Each row comes from the steps of one walk. Every step used is in the known rows, and no mark comes twice. Write the walk behind each row, first mark first.
Known rows:
kizi galivu loga litalat talikiz nuzam: [ 0.13 -0.22 -0.38 -0.03 -0.33  0.05 -0.23  0.20 -0.13 -0.23  0.05 -0.01
 -0.21  0.36 -0.33 -0.28 -0.06 -0.30 -0.04 -0.09 -0.14  0.37]
sivem zubaz loga galivu talikiz nuzam bokep: [ 0.27 -0.39 -0.05 -0.10  0.15 -0.11  0.26  0.09  0.17  0.16  0.24 -0.15
  0.15  0.41 -0.15 -0.18  0.09 -0.18 -0.20 -0.15 -0.13  0.37]
talikiz nuzam loga galivu bokep: [ 0.22 -0.20 -0.28  0.03 -0.08  0.14 -0.18  0.17  0.08 -0.18  0.19  0.18
 -0.10  0.38 -0.40 -0.22  0.07 -0.01 -0.03 -0.20 -0.20  0.55]
litalat loga galivu talikiz nuzam: [ 0.26 -0.31 -0.20 -0.03 -0.11  0.04 -0.12  0.17  0.05 -0.08  0.15  0.00
  0.03  0.44 -0.32 -0.12 -0.11 -0.07 -0.17 -0.13 -0.32  0.42]
loga litalat talikiz nuzam kizi galivu bokep zubaz sivem: [-0.07 -0.14 -0.31  0.01 -0.17 -0.05  0.02  0.29  0.00  0.09 -0.16 -0.11
  0.01  0.26 -0.21 -0.26  0.24 -0.29  0.01  0.02  0.12  0.46]
bokep zubaz loga galivu talikiz nuzam: [ 0.11 -0.32 -0.18 -0.10 -0.09 -0.02  0.17  0.16  0.12  0.06 -0.02 -0.05
  0.03  0.50  0.02 -0.22 -0.05 -0.11 -0.05 -0.05 -0.16  0.22]
bokep zubaz loga galivu: [ 0.30 -0.29 -0.34 -0.16 -0.13  0.30  0.31  0.16 -0.03  0.21 -0.12  0.05
 -0.09  0.37 -0.01 -0.29 -0.17 -0.20  0.00 -0.09 -0.14  0.27]
bokep zubaz sivem: [ 0.16 -0.20 -0.44 -0.18 -0.17  0.26  0.28  0.28 -0.13  0.12 -0.23  0.08
 -0.12  0.27 -0.25 -0.26  0.06 -0.17 -0.09 -0.02 -0.09  0.36]
kizi galivu talikiz nuzam: [ 0.03 -0.35 -0.23 -0.13 -0.22 -0.04 -0.13  0.34  0.04 -0.06  0.14 -0.09
 -0.14  0.51 -0.39 -0.18  0.04 -0.07 -0.08 -0.07 -0.15  0.31]
sivem zubaz loga: [ 0.43 -0.23 -0.32 -0.18  0.05  0.22  0.32  0.13 -0.10  0.14  0.10 -0.05
 -0.17  0.22 -0.35 -0.18  0.01 -0.11 -0.19 -0.02 -0.20  0.30]
nuzam loga: [ 0.28 -0.20 -0.40 -0.02 -0.13  0.18 -0.06  0.17 -0.16  0.03  0.12  0.29
 -0.22  0.17 -0.43 -0.14  0.04 -0.11 -0.07 -0.09 -0.18  0.39]
kizi galivu talikiz nuzam loga litalat: [ 0.05 -0.24 -0.19  0.12 -0.19 -0.07 -0.33  0.28 -0.03 -0.09  0.15  0.22
 -0.01  0.31 -0.28 -0.02  0.09 -0.23 -0.01 -0.12 -0.04  0.45]
bokep zubaz loga litalat talikiz nuzam: [ 0.16 -0.18 -0.36  0.02 -0.13 -0.17  0.16  0.07 -0.06 -0.04  0.05  0.06
 -0.19  0.26 -0.10 -0.28 -0.08 -0.18 -0.10  0.10 -0.03  0.14]
litalat loga galivu talikiz nuzam bokep zubaz: [ 0.15 -0.44 -0.21  0.00 -0.09 -0.14  0.11  0.06  0.17  0.29  0.12  0.10
  0.23  0.41 -0.11 -0.17 -0.02 -0.10 -0.15 -0.21 -0.27  0.46]
kizi galivu loga litalat talikiz nuzam bokep zubaz: [ 0.02 -0.34 -0.39  0.01 -0.31 -0.13  0.00  0.10  0.00  0.14  0.03  0.08
 -0.01  0.34 -0.12 -0.33  0.02 -0.33 -0.01 -0.17 -0.10  0.42]
sivem zubaz loga litalat: [ 0.44 -0.20 -0.28 -0.09  0.05  0.13  0.20  0.20 -0.12  0.07  0.11  0.09
 -0.14  0.15 -0.23 -0.14 -0.09 -0.26 -0.16  0.01  0.00  0.34]
nuzam kizi: [ 0.22 -0.27 -0.30 -0.13 -0.14  0.14  0.00  0.37 -0.14  0.12  0.03  0.12
 -0.24  0.17 -0.36 -0.21  0.00 -0.24 -0.06  0.04  0.04  0.34]
galivu talikiz nuzam loga litalat: [ 0.10 -0.20 -0.19  0.13 -0.09 -0.23 -0.29  0.23 -0.02 -0.19  0.21  0.33
 -0.07  0.22 -0.28 -0.03  0.05 -0.17 -0.11 -0.02  0.00  0.39]
tapi loga galivu bokep zubaz sivem: [ 0.19 -0.21 -0.42 -0.11 -0.11  0.35  0.30  0.19 -0.05  0.09 -0.08 -0.04
  0.14  0.49 -0.08 -0.28 -0.26 -0.10 -0.08 -0.17 -0.21  0.46]
talikiz nuzam loga galivu bokep zubaz: [ 0.13 -0.25 -0.35  0.02 -0.13  0.10 -0.06  0.14  0.14  0.02  0.03  0.25
 -0.02  0.37 -0.23 -0.27  0.12  0.01  0.04 -0.18 -0.23  0.54]
sivem zubaz: [ 0.37 -0.33 -0.40 -0.21 -0.05  0.13  0.14  0.26 -0.06  0.16  0.06  0.07
 -0.21  0.21 -0.50 -0.27  0.02 -0.11 -0.13  0.01 -0.15  0.38]
talikiz nuzam: [ 0.20 -0.23 -0.35 -0.10 -0.19  0.09 -0.04  0.32 -0.04 -0.19  0.15  0.09
 -0.31  0.36 -0.43 -0.28 -0.01 -0.06 -0.11 -0.04 -0.13  0.33]

Write each row's walk:
[ 0.00 -0.21 -0.37  0.02 -0.26  0.03  0.10  0.13 -0.09  0.06 -0.12 -0.04
  0.09  0.32 -0.08 -0.28  0.15 -0.40 -0.06 -0.22 -0.08  0.50]
kizi galivu loga litalat talikiz nuzam bokep zubaz sivem
[ 0.23 -0.29 -0.12  0.02 -0.10  0.05 -0.17  0.25  0.02  0.06  0.07 -0.02
  0.08  0.30 -0.23 -0.06  0.02 -0.20 -0.11 -0.08 -0.18  0.45]
litalat loga galivu talikiz nuzam kizi
[ 0.15 -0.31 -0.29  0.02 -0.10 -0.36 -0.02  0.15  0.00 -0.07  0.31  0.15
 -0.20  0.26 -0.38 -0.31 -0.08 -0.24 -0.18  0.03  0.11  0.31]
loga litalat talikiz nuzam bokep
[ 0.22 -0.20 -0.21  0.04  0.01 -0.26  0.15  0.03 -0.04 -0.10  0.35  0.04
 -0.16  0.27 -0.21 -0.23 -0.08 -0.24 -0.23 -0.01  0.05  0.20]
zubaz loga litalat talikiz nuzam bokep
[ 0.07 -0.15 -0.24  0.04 -0.03 -0.29  0.12  0.08  0.03  0.06  0.10  0.02
 -0.11  0.21 -0.09 -0.23  0.06 -0.16 -0.09  0.14  0.09  0.22]
galivu bokep zubaz loga litalat talikiz nuzam kizi
[ 0.01 -0.20 -0.29 -0.06 -0.11 -0.03  0.18  0.08  0.05  0.21  0.04 -0.26
 -0.08  0.38 -0.20 -0.27  0.21 -0.06 -0.03  0.01 -0.16  0.23]
litalat talikiz nuzam kizi galivu bokep zubaz loga
[ 0.13 -0.25 -0.32 -0.05 -0.17 -0.12 -0.06  0.25 -0.09 -0.02  0.10 -0.04
 -0.29  0.20 -0.44 -0.31  0.11 -0.17 -0.07  0.14 -0.03  0.24]
litalat talikiz nuzam kizi
[ 0.19 -0.21 -0.34 -0.19  0.00  0.07  0.34  0.05  0.02  0.16  0.09  0.06
 -0.16  0.39 -0.21 -0.21 -0.05  0.07 -0.14 -0.04 -0.16  0.23]
galivu bokep zubaz loga
[ 0.15 -0.24 -0.36 -0.21 -0.08  0.26  0.25  0.24  0.06  0.11 -0.20  0.02
  0.00  0.42 -0.22 -0.32 -0.01 -0.12 -0.06 -0.12 -0.07  0.50]
loga galivu bokep zubaz sivem
[ 0.15 -0.26 -0.29  0.01 -0.15 -0.23 -0.08  0.07 -0.06 -0.16  0.24  0.15
 -0.16  0.27 -0.30 -0.29 -0.05 -0.29 -0.19 -0.09 -0.04  0.36]
galivu loga litalat talikiz nuzam bokep
[ 0.22 -0.23 -0.40 -0.07 -0.10 -0.12  0.25  0.03 -0.12  0.15  0.00  0.10
 -0.18  0.20 -0.11 -0.26 -0.19 -0.23 -0.10  0.14  0.00  0.11]
bokep zubaz loga litalat talikiz
[ 0.08 -0.23 -0.33 -0.07 -0.32  0.14 -0.17  0.23 -0.15 -0.02 -0.02 -0.18
 -0.18  0.29 -0.35 -0.28  0.17 -0.28  0.00 -0.08 -0.21  0.36]
litalat talikiz nuzam kizi galivu loga
[ 0.12 -0.17 -0.24  0.05 -0.32  0.26 -0.30  0.44 -0.15 -0.13 -0.05  0.08
 -0.12  0.26 -0.16 -0.13  0.07 -0.44  0.06 -0.18  0.01  0.53]
talikiz nuzam kizi galivu loga litalat
[ 0.33 -0.25 -0.24  0.02  0.10 -0.26  0.24  0.00  0.00  0.07  0.31 -0.03
 -0.07  0.17 -0.27 -0.24  0.05 -0.24 -0.24  0.01  0.00  0.30]
sivem zubaz loga litalat talikiz nuzam bokep
[ 0.25 -0.32 -0.14 -0.20  0.00  0.07  0.15  0.16  0.00  0.04  0.08 -0.06
 -0.05  0.46 -0.15 -0.14 -0.19 -0.18 -0.13 -0.02 -0.10  0.20]
zubaz loga galivu talikiz
[ 0.03 -0.33 -0.15 -0.07  0.01 -0.29  0.30  0.05  0.12  0.19  0.20  0.01
  0.04  0.42 -0.04 -0.15  0.10 -0.06 -0.20 -0.08 -0.12  0.18]
galivu talikiz nuzam bokep zubaz loga
[ 0.08 -0.14 -0.39  0.02 -0.08  0.05  0.09  0.02  0.05 -0.01 -0.11  0.01
  0.05  0.32 -0.28 -0.32  0.25 -0.06 -0.03 -0.09 -0.23  0.50]
litalat talikiz nuzam loga galivu bokep zubaz sivem
[ 0.14 -0.44 -0.15 -0.16  0.02 -0.11  0.36  0.05  0.13  0.41  0.06  0.04
  0.15  0.44  0.06 -0.20 -0.10 -0.21 -0.11 -0.10 -0.05  0.24]
nuzam bokep zubaz loga galivu talikiz
[ 0.09 -0.19 -0.42  0.12 -0.15 -0.13  0.29  0.10 -0.13  0.04  0.11  0.03
  0.13  0.28 -0.04 -0.28 -0.15 -0.29 -0.17 -0.06 -0.03  0.32]
tapi loga litalat talikiz nuzam bokep zubaz sivem
[ 0.04 -0.30 -0.14 -0.07 -0.11 -0.19 -0.12  0.36  0.01 -0.01  0.12  0.02
 -0.14  0.28 -0.32 -0.14  0.13 -0.16 -0.11  0.08  0.01  0.27]
galivu talikiz nuzam kizi
[ 0.04 -0.26 -0.25  0.02 -0.19  0.02 -0.23  0.23 -0.01 -0.02  0.15  0.05
 -0.06  0.39 -0.38 -0.06  0.19 -0.08 -0.04 -0.15 -0.23  0.40]
kizi galivu talikiz nuzam loga
[ 0.20 -0.18 -0.30 -0.09  0.00 -0.02  0.22  0.11  0.02  0.07  0.10  0.20
 -0.12  0.32 -0.10 -0.17 -0.16 -0.09 -0.13 -0.01  0.03  0.28]
galivu bokep zubaz loga litalat
[ 0.13 -0.30 -0.19  0.00 -0.05  0.04  0.21  0.09  0.10  0.20 -0.04 -0.02
  0.32  0.40 -0.07 -0.12  0.10 -0.18 -0.19 -0.26 -0.24  0.53]
litalat loga galivu talikiz nuzam bokep zubaz sivem
